What can hang from each mark
pudeg: dedi suzog
tosu: pudeg zuzu
desuk: dedi suzog tosu
kobem: desuk pudeg zuzu
zuzu: dedi tosu
dedi: desuk
suzog: zuzu

Each row was made from one small tree. The marks that hang from a mark follow it in brackets, in alphabetical order. Every link used is in the known rows. Write each row's tree.
Known rows
tosu{zuzu{dedi{desuk}}}: [ 0.00 -0.02  1.84  1.60  2.16 -0.72 -1.52  0.70 -0.99 -0.45 -1.12 -4.98
  2.33  0.51  1.59 -3.24 -0.33  0.15  1.87]
tosu{pudeg{suzog} zuzu{dedi{desuk}}}: [ 0.90  0.70  1.17  1.44 -0.55  1.78 -4.81  2.55 -0.21 -0.71 -1.85 -6.81
  2.37  0.62 -0.21 -2.34  0.88 -1.34  0.92]
kobem{zuzu{tosu}}: [ 0.71  1.47 -0.85 -0.66  2.30  0.57  3.26  0.18  0.79  1.79  2.12  1.57
  0.22 -2.57  2.09  0.48 -1.79  0.66  1.36]
suzog{zuzu{dedi tosu}}: [-1.02 -1.49 -1.02  1.49  4.00 -0.25  0.55 -0.77  0.20 -2.18  0.94  0.92
  0.21 -1.85  1.95  0.01 -0.42  0.52  0.73]
zuzu{dedi tosu}: [-1.77 -2.26 -0.04  0.88  2.34 -1.16  1.75 -0.11 -1.59 -0.54  1.10  2.47
  0.73 -0.10  1.47  1.41 -1.15  1.56  1.31]
desuk{dedi suzog tosu{pudeg}}: [-0.09 -3.77  2.95 -2.13 -2.61 -2.28 -0.96 -1.92 -1.67  0.57  1.52  2.86
 -2.32  2.12 -1.61  0.62 -1.65  2.27 -2.23]
kobem{pudeg{suzog}}: [-0.55 -0.51 -2.05 -0.49 -2.99  1.68 -0.45  2.15  2.17  1.84 -1.05 -0.29
 -3.24 -1.59  0.76  2.77  0.74 -5.41 -0.39]
zuzu{tosu{pudeg{dedi{desuk} suzog}}}: [-0.24  1.94 -1.96  1.19 -1.47  1.05 -0.01  1.91 -0.01 -0.94 -0.93 -0.33
  2.05  0.90 -1.60  1.33  1.65  0.36  0.06]
pudeg{dedi{desuk} suzog}: [-2.92  1.04 -2.32 -1.04 -0.70 -0.46  1.12  1.58  0.47 -0.45 -3.20 -2.32
 -0.15  1.35  1.31  1.24  2.54 -2.63  0.25]
zuzu{dedi tosu{pudeg}}: [ 0.38 -2.53  1.48  2.28  0.37 -0.22 -1.17  0.94 -1.45 -0.48  1.68  2.03
  0.04  0.28 -1.08  1.00 -1.46  2.46  0.86]
dedi{desuk{tosu{pudeg{suzog} zuzu}}}: [ 3.05  3.23  0.22  0.56  0.10  2.24 -2.17  0.99  0.91  0.62  0.68 -3.12
  3.37 -1.05 -1.96 -0.96  0.52  0.42 -0.37]
dedi{desuk}: [ 0.67 -0.17  0.88  0.07  0.98 -1.56  2.18  1.01  0.87  1.05  0.51 -1.49
  0.06  0.46  0.27  0.87 -0.58  0.33  0.10]
suzog{zuzu{dedi{desuk{tosu{pudeg}}}}}: [ 3.09  0.01  1.72  2.62  1.77 -0.07 -2.56 -1.09  0.21 -1.74  1.87 -2.18
  0.74 -0.68 -2.09 -2.30 -0.32  3.36 -0.88]
pudeg{suzog}: [-2.28 -1.06 -1.81 -2.25 -0.50  0.36  1.40  1.62  1.85  1.11 -1.28 -0.20
 -1.92 -0.27  1.96  3.57  0.74 -3.46 -0.06]
kobem{desuk pudeg{dedi suzog{zuzu{tosu}}}}: [ 1.43  3.15 -3.59  1.69 -1.19  3.30  0.48  1.03  0.29 -1.05 -1.50 -0.42
 -0.34 -3.17  1.35 -0.63  2.59 -5.17  1.39]
dedi{desuk{suzog}}: [ 0.07 -2.08  0.65 -2.44 -0.76 -1.37  3.31 -0.79  0.47 -0.16  0.32 -1.09
  0.55  2.26 -0.17  1.44 -1.21 -1.03 -0.88]
desuk{suzog tosu}: [-0.79 -2.49  0.11 -3.47 -0.06 -0.88  3.86 -2.88 -0.20  0.73  2.06  4.09
 -0.58  0.79 -0.33  2.90 -1.69  0.12 -1.76]
pudeg{dedi{desuk{tosu}} suzog}: [-2.09  2.12 -2.80 -1.24  0.07 -0.06  2.12 -0.56 -0.30 -0.19 -1.57 -0.01
  1.14  0.15  0.13  1.11  2.22 -0.32 -0.39]
desuk{tosu}: [-0.08 -0.58  0.38 -0.60  1.52 -1.13  2.96 -0.93  0.28  1.92  1.95  3.71
 -1.14 -0.91 -0.01  2.03 -0.92  1.55 -0.91]

Which tree is each row?
[-0.69 -0.25  1.06  0.78  2.75 -0.45 -0.69 -1.23 -1.50  0.49  0.67  0.22
  1.12 -1.11  1.54 -1.99 -0.86  1.40  1.31] : desuk{tosu{zuzu{dedi}}}
[-0.53  2.37 -1.07  0.49 -1.14  2.00 -2.70  0.75  0.16  0.56 -1.99  0.05
 -0.52 -0.37 -0.71 -0.99  1.50 -0.81  0.43] : desuk{tosu{pudeg{dedi suzog} zuzu}}
[-0.17  3.22 -0.07  1.46  1.95 -0.87  0.77 -0.95 -0.62  0.61 -0.67 -0.90
  2.34 -0.29  0.01 -3.21  0.59  2.11  1.26] : pudeg{dedi{desuk{tosu{zuzu}}}}
[ 0.63 -0.18  0.15  0.14 -1.89 -0.38  1.78 -0.34 -1.14 -1.63  0.26  1.29
  1.88  3.03 -2.72  0.43 -0.66  1.82 -0.65] : zuzu{tosu{pudeg{dedi{desuk{suzog}}}}}
[ 0.85  0.72  0.40  0.19 -1.28  2.43 -3.27  2.91  2.11  0.98 -1.22 -2.92
 -0.59 -0.30  0.05  0.02  0.07 -3.11  0.54] : tosu{pudeg{suzog} zuzu}
[ 1.94  2.66 -0.24 -0.34 -2.40  2.17 -0.19  1.56 -1.79  1.81  0.27 -2.78
  0.25 -3.82  2.97 -1.59  0.45 -3.10  2.03] : kobem{desuk{dedi} pudeg{suzog} zuzu{tosu}}
[ 0.40  0.74  1.50  2.43 -1.48  0.12 -3.13  2.17  0.84  0.96 -2.44 -0.86
 -2.20  1.37 -0.48 -2.60  0.06 -0.78  1.61] : tosu{pudeg{dedi} zuzu}
[-0.55  0.72 -1.68 -1.70  1.17 -0.66  2.67 -3.47  0.47 -2.10 -0.05  0.40
  0.59  0.90 -0.35 -1.10  0.76  0.29 -1.59] : pudeg{dedi{desuk{suzog{zuzu} tosu}}}
[-0.14 -0.01  0.73  1.36 -1.37 -0.93 -0.32 -0.14 -0.39  1.35  0.15  3.95
 -2.86  0.90 -2.07  0.48 -0.16  2.37 -0.31] : desuk{tosu{pudeg{dedi}}}
[-2.42 -3.52  1.34 -3.61 -0.44 -3.10  1.90 -3.03 -2.11  0.24  0.98  3.14
 -1.68  1.36  0.95  1.21 -1.17  1.54 -1.49] : desuk{dedi suzog tosu}
[ 0.85 -1.74  3.24 -1.14 -1.51 -1.15 -2.91 -1.68 -1.59  0.27  0.69  0.29
 -0.28  1.42 -0.78 -2.22 -1.50  2.00 -0.87] : desuk{dedi suzog tosu{pudeg zuzu}}
[-0.50  0.38 -2.29 -0.82  1.56 -0.35  3.39 -2.10  0.48 -3.19 -0.27  0.23
  2.21  0.97  0.43 -0.48  0.65 -0.09 -0.30] : pudeg{dedi{desuk{suzog{zuzu{tosu}}}}}
[ 0.70  0.86 -0.88  2.70  0.86  0.28 -0.77  0.58  1.29 -1.25 -0.12  2.46
 -1.73 -0.67 -0.68 -0.62  0.18  0.82  0.29] : suzog{zuzu{tosu{pudeg{dedi}}}}
[-0.91 -1.28  1.03 -0.85 -1.74 -0.95 -2.63  0.46 -0.83  0.95  0.21  1.00
 -2.26  0.01 -0.48  1.50  0.75  1.20 -1.55] : desuk{dedi tosu{pudeg{suzog}}}
[ 2.36 -1.77 -0.05 -0.56  0.52  1.04  0.70 -0.99  2.09 -1.92  2.34  2.13
 -0.09  0.05 -1.18  1.33 -1.49 -0.19 -1.40] : desuk{suzog{zuzu{tosu{pudeg}}}}
[-0.02  0.49  1.44 -0.33 -0.83  0.03 -4.56  0.85 -0.87  1.06 -0.35 -1.38
 -0.29 -0.70  0.16 -1.61  0.61  0.59 -0.13] : desuk{dedi tosu{pudeg{suzog} zuzu}}
